What can hang from each mark:
j597: j803 j973
j206: j485
j485: j597
j353: j53
j409: j104
j973: j597
j53: j353 j597
j803: j584
j584: j104
j104: j206 j597 j826

Every row comes from one small tree of marks. The marks that hang from a mark follow it in brackets, in the order of their numbers. Every link used is in the known rows. Which tree was each row made from?
In the rows, 128 means zero.
Known rows:
j409[j104[j597[j803]]]: [170 120 157  93 135  97 134 138 115 104 102 146 141 122 108 128 124 172
  82 121]
j53[j353 j597[j973]]: [131 130 165 100 143 112  82 123 109 124 117 114 142 109 123 122 111 151
  93 122]
j104[j597 j826]: [154 122 147  98  99  95 119 111 156 143 117 124  98 141 141 136 118 167
  75 132]
j206[j485[j597[j803[j584[j104]] j973]]]: [161 122 154 109 131 108  97 102 132 123  70  89 167 111 131 123 101 146
 124 114]
j353[j53[j597[j803[j584] j973]]]: [167 122 176 103 169  92 117 124  90 113 103 108 203  79 128 123 102 162
 111 122]
j485[j597[j803 j973]]: [168 142 127 112 169 118 110 100 113 126  77 129 166 123 125 119  84 147
 125  96]
j597[j803[j584[j104[j206[j485] j826]]] j973]: [176 123 184  69 126  99 121  91 116 107  70 108 150  95 142  93  89 168
 122 143]
j803[j584[j104[j206 j826]]]: [140 114 146  66  80  88 142 124 145  96  94 131 121 106 164  90 112 141
 131 154]
j353[j53]: [120 112 155 139 145 115 142 130  99 116 129 143 146 124 131 132 123 125
 133 135]
j803[j584]: [146 124 120 104 107 114 118 123 137 136 127 109 152 102 141 133 127 121
 138 129]
j485[j597[j803[j584[j104[j206 j826]]] j973]]: [178 129 141  58 127  84 122  96 127 100  47 131 158 106 155  86  69 161
 126 118]
j584[j104[j206 j826]]: [123 117 155  85  97 100 156 129 136  83  90 154  94 133 154  81 113 152
 119 157]
j409[j104]: [142 110 132  98 124 116 137 141 118 104 126 148 128 122 114 119 132 149
 121 140]
j597[j803[j584[j104[j206[j485]]]]]: [147 122 166 103 112 100 126 126 119  91  79 106 149 101 137 109 116 138
 129 129]
j206[j485[j597[j803[j584] j973]]]: [169 130 135 114 132 110  79  86 130 142  84  78 160 112 127 141  96 147
 126 103]
j973[j597[j803]]: [139 123 132 121 186 102 127 138 127 105  84 113 150 119  96 130 119 162
 125 116]
j597[j803 j973]: [170 141 160 112 183 137 126 105  95 131 100 132 169 109 115 115  97 151
 127 119]
j206[j485[j597[j803[j584[j104[j826]]] j973]]]: [167 106 161  92 120  97  97  91 144 129  70  90 155 116 138 126  93 161
 114 117]
j597[j803[j584[j104[j206 j826]]] j973]: [180 128 174  58 138 101 139 101 111 101  66 136 163  87 146  80  84 166
 129 143]
j104[j597[j973]]: [164 159 152 108 140 123 117 105 123 144 106 126 125 122 130 116 111 162
  92 136]

Which tree is each row?
[181 113 179  68 152 111 135 107 121 125  83 128 186  89 138 102  94 161
 126 136] | j597[j803[j584[j104[j826]]] j973]
[151 130 190  66 138  84  96 129  94  83  72 119 173  80 138  91  92 155
  99 122] | j53[j353 j597[j803[j584[j104[j206]]] j973]]
[170 122 197  82 145 103 144 116 131 121  78 143 145 121 133  99 101 182
  79 139] | j584[j104[j597[j803 j973] j826]]
[203 154 163  49 113  76 113  77 122 120  66 123 122 102 154  98  72 189
  85 135] | j104[j206 j597[j803[j584] j973] j826]
[177 133 165  57  91  82 113  86 124 103  89 127  64 130 131 104 102 207
  72 162] | j409[j104[j206[j485] j597[j973] j826]]
[153 118 127 101 168  90 119 134 135 111  82  97 168  99 107 135 117 154
 134 116] | j973[j597[j803[j584]]]
[149 139 137  85  93  99 112 104 133  99  67 103 132 104 156  90 102 140
 136 142] | j803[j584[j104[j206[j485[j597[j973]]]]]]
[145 106 157  80 132  67 122 122 147  81  56  90 126 109 122 114 110 179
 118 141] | j973[j597[j803[j584[j104[j206[j485] j826]]]]]
[197 135 169  42 128  79 133  97 105  93  73 158 104 120 126  90  85 209
  76 145] | j409[j104[j206 j597[j803 j973] j826]]
[158 112 196 100 169  92 135 139  92  95  92 121 212  76 131 105 108 161
 110 131] | j353[j53[j597[j803[j584[j104]] j973]]]
[152 107 185  95 124  93 146 134 145 111  88 142 137 132 135 113 116 169
  77 130] | j584[j104[j597[j803] j826]]
[158 115 130  71 102  73 125 118 142  90  57 128 148 117 159 101  86 145
 122 109] | j485[j597[j803[j584[j104[j206 j826]]]]]
[194 150 164  90 147 107 110 102 118 145  90 110 170  94 131 122  99 162
  96 119] | j104[j597[j803[j584] j973]]
[137 109 153  78  68  88 124 114 149  99  94 106 107 112 160 103 118 147
 124 155] | j803[j584[j104[j206[j485] j826]]]
[175 131 137  72  99  80  87  66 133 117  65  91 109 120 153 116  72 171
 116 120] | j104[j206[j485[j597[j803[j584] j973]]] j826]
[165 138 202  82 116  89 130  95 124  98  60 123  99 128 141  90  94 194
  76 149] | j584[j104[j206[j485] j597[j803 j973] j826]]
[152 107 171  84 100  87 125 115 133  95  79 106 136 108 145 110 108 153
 120 133] | j597[j803[j584[j104[j206[j485] j826]]]]
[198 148 175  64 100  76  93  64 128 126  67  90 103 109 149 115  80 197
  78 136] | j104[j206[j485] j597[j803[j584] j973] j826]
[157  98 134  84 114  84 121 125 151 114  74 123 171 117 147 122  98 141
 120 102] | j485[j597[j803[j584[j104[j826]]]]]
[151 138 127  89  94  93  93  69 138 115  78 104  72 144 150 110  82 173
 111 134] | j104[j206[j485[j597[j973]]] j826]
[151 128 181  80 110  80 151 127 132  83  68 151 107 131 148  88 103 175
  81 137] | j584[j104[j206 j597[j803] j826]]
[137 100 182  61 102  60  99 138 123  78  81 118 149  98 147 109 101 155
  86 116] | j53[j353 j597[j803[j584[j104[j206 j826]]]]]
[128 150 158 102 101  98 152 140 129  81  82 148 100 130 148  83 122 149
  95 150] | j584[j104[j206 j597]]
